Each row was made from one path, in order. Every step used is in the known rows, and no mark comes twice. Write each row's path.
Known rows:
lopip-goseg-sime-lata-mapi-poge: 34.7 -67.2 -47.3 19.6 -17.3 -21.9 8.7 -26.0 -33.1 25.9 3.2 -36.1 -30.9 -14.8 51.8 48.2 -8.6 -14.8
goseg-sime-lata-mapi-poge: 41.9 -43.3 -35.7 22.2 -18.2 -11.5 -4.2 -20.5 -25.8 26.3 8.6 -28.5 -24.7 6.6 47.7 59.0 5.6 -21.7
lopip-goseg-betab-poge-sime-lata: 15.0 -50.9 -39.4 -26.8 11.5 25.2 31.4 -23.6 -28.3 15.0 -8.2 -24.2 -38.8 -8.3 30.9 -25.1 18.1 8.7
betab-lata: 0.3 -15.5 -24.9 -1.6 -4.3 18.3 -0.3 9.1 5.4 8.8 10.5 -8.4 7.6 -3.5 -2.9 -5.9 6.8 -1.2
goseg-betab-lata-mapi-poge: 31.9 -45.0 -54.8 12.8 -24.8 5.9 36.5 -0.2 -24.3 5.2 29.6 -20.8 -15.4 14.1 36.0 37.1 -9.6 -10.4
betab-poge-lopip-goseg-sime-lata: 5.1 -26.5 -28.0 -4.0 25.6 22.3 7.8 -32.9 -11.7 22.8 20.1 -49.8 -16.0 -31.2 31.5 -0.7 -19.3 17.7
betab-lata-mapi: 15.6 -27.8 -27.5 25.0 -2.2 7.3 -1.3 15.9 -2.3 15.7 4.7 -14.9 1.6 -0.9 12.5 17.8 -17.5 -9.8
mapi-poge-lopip-goseg: 7.5 -3.6 -20.6 3.4 -8.8 -18.2 34.8 -32.6 -6.7 -8.1 25.1 -2.5 -10.9 -19.8 23.3 13.0 -17.8 17.3
mapi-poge-sime: 29.1 -0.2 -17.9 2.4 -17.9 -4.4 10.9 -23.7 -14.9 2.4 13.3 5.5 -26.2 12.7 18.3 16.7 39.9 -20.0
poge-lopip-goseg: -10.0 1.0 -6.2 2.9 6.3 -3.6 27.2 -20.4 5.2 2.8 1.9 -8.4 -2.1 -31.4 9.9 -4.8 -33.7 25.8
lata-mapi: 14.0 -10.3 -4.6 25.2 2.5 -11.7 1.5 5.0 -4.8 7.3 -5.6 -4.5 -7.7 5.4 11.4 23.7 -24.4 -10.2
goseg-sime-lata-mapi-poge-betab: 46.0 -40.8 -27.7 12.7 -28.0 -5.6 -0.9 -23.7 -28.9 20.8 18.3 -37.5 -31.7 11.7 44.1 46.5 14.6 -1.5
lata-mapi-poge-lopip-goseg: 21.6 -15.3 -24.3 27.9 -5.6 -32.4 36.9 -28.4 -11.0 -0.4 22.1 -7.1 -18.4 -18.0 35.3 39.5 -44.7 7.8
goseg-betab-poge-mapi: 19.9 -22.3 -9.0 -6.5 8.6 33.3 25.3 8.3 -16.4 -10.2 12.1 -23.8 -19.7 14.8 19.4 15.6 -37.8 6.8
lopip-goseg-sime: -2.0 -41.0 -11.8 1.7 -8.5 -0.6 8.7 -15.0 -13.7 21.5 -0.6 -37.3 -6.1 -31.0 18.2 -2.9 -11.4 -2.7
mapi-poge-lopip: 13.5 20.4 -12.2 4.8 -4.7 -10.5 19.4 -29.8 -0.3 -12.4 33.5 6.7 -4.4 2.6 19.0 29.5 -6.8 8.9
goseg-sime-lata-mapi: 26.3 -39.2 -22.0 21.4 -4.2 1.4 -12.6 -5.8 -13.8 36.4 -10.7 -37.7 -13.5 2.0 34.8 41.0 -7.5 -11.6
mapi-poge-sime-lata: 30.6 -16.5 -27.8 -8.3 -13.7 -3.1 -3.2 -30.2 -15.8 8.7 -5.3 6.8 -35.5 16.1 25.0 15.1 50.6 -13.8
goseg-sime-lata-mapi-poge-lopip: 37.8 -18.0 -33.6 28.6 -8.7 -10.1 6.2 -36.8 -13.4 25.0 24.1 -35.0 -20.0 3.3 52.7 66.6 -14.3 -1.6
goseg-betab-lata-mapi-poge-lopip: 28.2 -16.7 -53.9 20.2 -16.1 12.3 47.4 -14.5 -10.0 6.8 42.1 -23.3 -9.6 7.3 40.7 44.9 -27.3 9.4
sime-lata: 1.9 -13.9 -11.8 -7.4 5.6 0.9 -10.3 -6.1 -0.9 7.5 -11.6 0.2 -3.4 2.6 7.9 0.5 12.3 4.8
poge-lopip-goseg-sime-lata-mapi: 17.9 -38.0 -29.5 25.2 3.9 -5.6 13.5 -27.9 -6.4 38.6 -6.2 -45.4 -12.5 -27.4 43.7 35.3 -40.8 13.5
goseg-betab-poge-sime: 20.1 -9.6 -21.1 -10.9 9.9 32.1 26.9 -12.9 -20.3 5.7 14.9 -16.4 -26.1 12.0 14.9 -17.2 21.3 -5.2

Which path is each row?
7.4 -13.6 -31.6 -6.4 -13.1 -4.0 65.4 -37.2 -15.1 -9.3 28.6 -12.0 -16.8 -13.7 33.9 11.1 -25.7 25.9 | mapi-poge-lopip-goseg-betab
-5.0 -37.4 -20.7 -12.6 -8.6 4.0 41.4 -10.1 -16.1 -0.6 -8.1 -14.8 -9.0 -15.9 15.1 -18.2 -21.1 15.2 | lopip-goseg-betab
25.1 -29.3 -38.1 20.2 -4.8 -28.6 22.6 -33.2 -13.0 9.7 6.4 -5.7 -23.1 -13.8 44.1 43.9 -29.4 11.5 | sime-lata-mapi-poge-lopip-goseg
31.8 -13.6 -18.8 25.5 -13.8 -25.1 7.8 -6.4 -18.1 -1.9 15.3 4.1 -18.9 13.6 25.3 44.7 -10.2 -17.0 | lata-mapi-poge
29.7 -32.3 -42.7 24.7 -18.5 -6.4 8.8 1.8 -14.0 6.2 26.7 -6.3 -10.9 8.8 22.1 41.2 -9.7 -17.3 | betab-lata-mapi-poge
2.1 -27.1 -34.6 -10.0 -9.7 29.7 26.8 7.4 -5.4 7.1 11.2 -18.1 4.9 3.9 11.0 -8.3 2.4 7.4 | goseg-betab-lata
30.2 -25.9 -31.2 33.0 -12.5 -18.2 31.2 -35.5 -20.7 20.3 29.0 -40.5 -22.5 -24.5 45.8 52.0 -40.6 -1.3 | lata-mapi-poge-lopip-goseg-sime
21.6 -32.2 -52.0 26.1 -9.1 -12.5 36.8 -20.1 -8.7 11.3 33.3 -18.9 -13.2 -19.7 30.9 37.1 -40.7 6.6 | betab-lata-mapi-poge-lopip-goseg
17.6 2.0 -10.0 -1.3 18.7 21.1 -3.5 -10.8 -12.8 7.9 10.9 -7.4 -24.2 7.7 6.2 -15.4 25.2 -15.3 | betab-poge-sime
7.5 -37.8 -46.8 16.2 -2.5 13.0 56.7 -9.6 -6.9 18.2 11.4 -35.3 -4.3 -21.9 34.9 11.0 -57.3 27.0 | poge-lopip-goseg-betab-lata-mapi
38.4 -13.5 -13.9 16.8 -20.4 -15.2 14.0 -8.6 -20.6 -6.5 27.3 -6.3 -26.8 18.1 23.8 33.7 -2.1 3.2 | lata-mapi-poge-betab
34.1 -32.8 -29.9 17.5 -9.4 -23.1 -2.1 -12.5 -16.9 6.1 1.1 1.1 -25.2 14.4 35.2 48.9 0.5 -9.3 | sime-lata-mapi-poge
42.7 -40.9 -56.8 13.9 -29.9 14.9 36.3 -14.1 -27.8 14.2 19.2 -19.7 -31.3 19.6 40.8 30.0 16.1 -17.7 | goseg-betab-lata-mapi-poge-sime
42.3 -14.0 -20.5 25.7 -16.7 -16.9 12.9 -17.9 -21.7 10.6 7.4 2.5 -34.6 14.7 31.6 40.0 14.3 -27.3 | lata-mapi-poge-sime
39.9 -38.0 -35.5 5.0 13.2 26.1 14.0 -10.5 -26.1 23.2 -6.6 -26.0 -39.3 21.1 40.6 11.4 7.4 -8.7 | goseg-betab-poge-sime-lata-mapi
-8.3 -54.9 -44.2 -13.7 -13.8 19.9 39.8 0.4 -13.4 9.5 4.9 -24.5 -2.7 -19.9 17.3 -23.5 -14.6 18.2 | lopip-goseg-betab-lata
18.7 -65.6 -28.7 19.5 -6.7 -9.1 0.5 -11.7 -19.6 38.8 -16.9 -41.8 -20.4 -26.4 38.1 25.2 -23.7 -4.2 | lopip-goseg-sime-lata-mapi
16.7 -28.1 -36.6 -1.9 -9.8 -6.8 19.9 -47.9 -14.0 20.7 21.1 -34.2 -17.0 -25.0 45.2 28.3 -5.4 11.7 | mapi-poge-lopip-goseg-sime-lata
20.0 -18.8 -30.1 -12.4 -23.5 12.5 13.6 -6.8 -9.2 -4.7 43.1 -13.9 -12.2 11.6 8.1 2.4 25.8 9.4 | mapi-poge-betab-lata
-2.4 -11.8 -11.5 7.9 1.5 3.7 23.6 -29.2 -0.8 20.6 11.7 -41.8 -1.5 -36.8 23.5 3.7 -28.8 15.5 | poge-lopip-goseg-sime
11.7 -36.3 -27.1 -14.7 8.1 23.6 40.7 -17.7 -28.9 8.2 5.8 -25.8 -35.7 -10.6 22.7 -30.4 5.5 2.4 | lopip-goseg-betab-poge-sime
